Known rows, with every step that occurs:
muzuki > dobin > bugi > galef: [ 43   7 -29 -26 -20  -4 -44  -3   7  54 -34   1   4  46  20 -11 -67  50
  42 -37 -31 -32]
pema > muzuki > galef > bugi > dobin: [-29 -21  51  10 -44  25   2  67 -38  53   1  -2 -60  -5  60 -17 -25  61
 -28  29  -4 -67]
kuve > pagine: [ -1  -3   2 -42  29  -8   0  14 -51  -7  11 -14  38 -20  18 -14  44  11
 -48 -72  11  10]
kuve > pagine > galef > muzuki > dobin: [ -9  12  11 -28  10 -21  -6  28 -27  62 -55  51  27   2  47 -34  44  26
 -36  15  31  -1]
bivu > dobin > bugi > galef > moror: [ 47  11   1   9   8  10  42   6 -28  -1  42   2  -2  73  17  -3 -90  57
  37 -15 -23 -14]
dobin > muzuki: [-12 -15  23 -31  -7  28  10  35 -16  11  42 -26  36  12 -12 -31 -26  -1
  18 -74 -24   5]
moror > galef > muzuki: [-40  25  42  41 -10  62  36  40 -19  13  23  10  25 -22  17 -38  35   2
 -36 -12   6 -31]
pagine > kuve: [-13 -16  27 -42  -4  19 -29  42   3 -73   5 -18  38  21  18 -30 -10   4
   7   3  46 -10]
moror > galef > bugi > dobin > muzuki: [-39  -2  56  36 -40  43  47  50 -16  25  59  -5 -21  36  37 -38 -25  46
 -12  -8 -68 -55]
pema > muzuki: [ -5 -31  28 -29 -22  46  13  51 -43   8  19 -24  49 -24  13 -40   5  14
  -2 -49  14  -3]
galef > moror: [-25 -12  -3  18   4  -5  37  29 -24 -36  15   2  46 -16 -19  18  20   6
  17 -28  32  -8]
pagine > galef > muzuki > dobin > bugi: [ -8  36 -19 -16 -23  20  -7  17  20  88 -77  52  37  52  14 -24 -38  16
  48   3  15   6]
dobin > bugi > galef: [ 16  17  -2 -14  -8  23  -2  -2  18  22   5 -25  -3  50   3  -5 -66  43
  21 -61  -1   5]
kuve > pagine > galef > moror: [-15   8  15   3  41 -48  47  25 -26 -16 -21  30  40   4  16   7  48  12
 -21  -5  81  15]
moror > galef > muzuki > dobin: [-14  12  11  25 -20  37  -8  37 -30  41 -15  30  33 -27  40 -45  37  15
 -13  10 -30 -67]
pema > moror > galef > pagine: [-42  -5  26  71   9   5  21  43 -70  -9  31 -14   5 -17  53 -38  -3  18
 -38 -28  -5 -43]
pema > moror > galef: [-13   9  38  39 -15   3  21  57 -65 -33   8  12  45 -17  42 -30  -8   0
   0 -22   4 -65]
pagine > galef: [ 20  26  37 -18  -8 -11   6  41  16  16 -23  17  49  33   7   0   1   6
   1  -3  36   4]
pema > muzuki > dobin: [ 18 -48  -2 -44 -29  20 -26  47 -54  32 -25  -2  50 -26  37 -45   5  24
  21 -30 -16 -41]
muzuki > dobin: [ 24 -11 -21 -39 -18 -12 -44  26 -31  22 -28   8  53  -2  21  -5  12  11
  16 -27 -29 -42]
kuve > pagine > galef > bugi > dobin > muzuki: [-38   2  54 -17  -3 -19  47  42 -16  46  18  17 -21  60  40 -30 -15  59
 -33  -9  -8  12]
moror > galef > muzuki > dobin > bugi: [-17  32 -21  16 -21  55  -5   3 -12  65 -39  37  36  12  32 -47 -13   4
  24 -20 -31 -43]
pagine > galef > muzuki > dobin: [  0  16  15  -6 -19   3  -8  46   0  66 -57  49  37  15  25 -22  12  23
   4  34  16 -19]
bugi > dobin > muzuki > galef: [ 29 -15  74 -35 -32   2 -30  70 -32  79  18  14 -31  37  33 -18 -44   8
   5  -2 -52 -83]

Rows:
[  0 -28  62   5 -23 -15   6  66 -35  49  25  27 -35  23  23   2 -39  14
  27  18 -18 -83]  bugi > dobin > muzuki > galef > moror
[-23  11 -45 -20 -25  43 -18   0  -9  68 -41  21  36  18  -2 -31 -32  12
  39 -40 -19   1]  galef > muzuki > dobin > bugi
[-32  21   8  17 -16  55  22   4  23  44  15 -17 -16  41  -9 -23 -64  49
   4 -45  15  24]  dobin > bugi > galef > muzuki
[ -8 -15  26  26  15   5  -1  19  -7  28  53 -50 -42  15  16  -6 -11  69
 -56 -39  -8   7]  bugi > galef > pagine
[-11  34 -25 -38  15  -4   0  -2 -11  84 -80  52  28  36  39 -38  -5  24
   3 -16  28  19]  kuve > pagine > galef > muzuki > dobin > bugi
[-20 -31  47  11  19  11 -30  29  13 -41  40 -57 -47  37  42 -31 -31  71
 -43  13  39  -4]  bugi > galef > pagine > kuve
[ 14  25  24 -42  30 -33  14  27 -20  10 -21  19  44  19  33 -11  38  10
 -38 -26  46  17]  kuve > pagine > galef
[-42 -23  20 -10  22  19 -25  35  -1 -52  29 -47   4  17  32 -31   0  23
 -28  -5  34  11]  galef > pagine > kuve
[ 59  13  47 -34  11   5 -20  44 -55  60  49   3 -20  42  43 -34 -68   4
   2 -13 -62 -61]  bivu > dobin > muzuki > galef
[-27  16  39  42 -36  26  36  48 -14   4  30   6  -7  18  46  -7  16  45
 -33  17 -43 -62]  moror > galef > bugi > dobin
[ 19  -9 -42  14  -9 -17  -7  -6   2  22 -34  16   4  34  10   8 -58  55
  64 -21   1 -37]  muzuki > dobin > bugi > galef > moror
[-15 -43  89 -25  -7   8 -51  73 -17  32  36 -16 -76  51  70 -45 -56  32
 -24  46 -10 -67]  bugi > dobin > muzuki > galef > pagine > kuve
[-24  12  29  15 -27  -6 -14  50 -11  46  -6   9 -64  17  34  19 -22  48
 -30  32 -17 -65]  muzuki > galef > bugi > dobin
[-38 -45  54  -5  20  32 -48  54 -27  -7   1 -43 -56 -14  76 -56 -17  28
 -43  29  68 -38]  pema > muzuki > galef > pagine > kuve
[ -7 -16  19  39  -4 -13  32  29  -9 -27  30 -11  -3   5  -2  19  -9  53
   1 -12  31 -21]  bugi > galef > moror
[  7 -41 -21   6 -24  15  13  14 -19  27 -28   3   2  14  29 -29 -61  67
  65 -24  15 -33]  pema > muzuki > dobin > bugi > galef > moror
[-52  29 -11  36   3  -2 -15  16   4  17 -13 -11 -52 -10  10  18 -13  30
 -28  -6  23 -29]  muzuki > galef > bugi
[  1   2  37 -20  -5   5 -25  36 -13  51  11  -6 -19   6   9 -23 -40  -5
   7 -36  -9 -43]  dobin > muzuki > galef
[ 50  -5  41 -45   4  25  18  43 -58  20  77 -13  39  48  23 -45 -60  10
  16 -47 -76 -16]  bivu > dobin > muzuki
[-68  15   3  28   0  10  -2  19   6  40  16 -23 -59   4   1 -16 -55  30
  -4 -32  -1 -22]  dobin > muzuki > galef > bugi
[-10  25  20  10  12  13   6  29 -35  45  45 -11 -58  39  37 -26 -82  38
  -6  -2 -48 -38]  bivu > dobin > muzuki > galef > bugi
[-45 -25  46  -2  28  15 -52  41  -1   4  26 -39 -62  23  47 -49 -53  11
 -22   7  28 -32]  dobin > muzuki > galef > pagine > kuve
[ 14 -12 -43   6   7  -1 -38 -17   3  74  -9 -27 -35  44  32 -16 -59  67
   6 -47 -43  -8]  muzuki > dobin > bugi > galef > pagine
[ 16 -29  62 -48 -43  21  11  67 -35  43  53   0  23  43  12 -29 -32  18
  17 -39 -67 -34]  bugi > dobin > muzuki
[-24 -27  29  19  13  25 -16  39 -46  62  13 -37 -50 -35  46 -34   2  26
 -55 -25  18 -25]  pema > muzuki > galef > pagine
[-10  12  23  22   5 -26  45  46   3 -13 -26  29  46  19  -5  18  16   9
  20  11  65  -3]  pagine > galef > moror
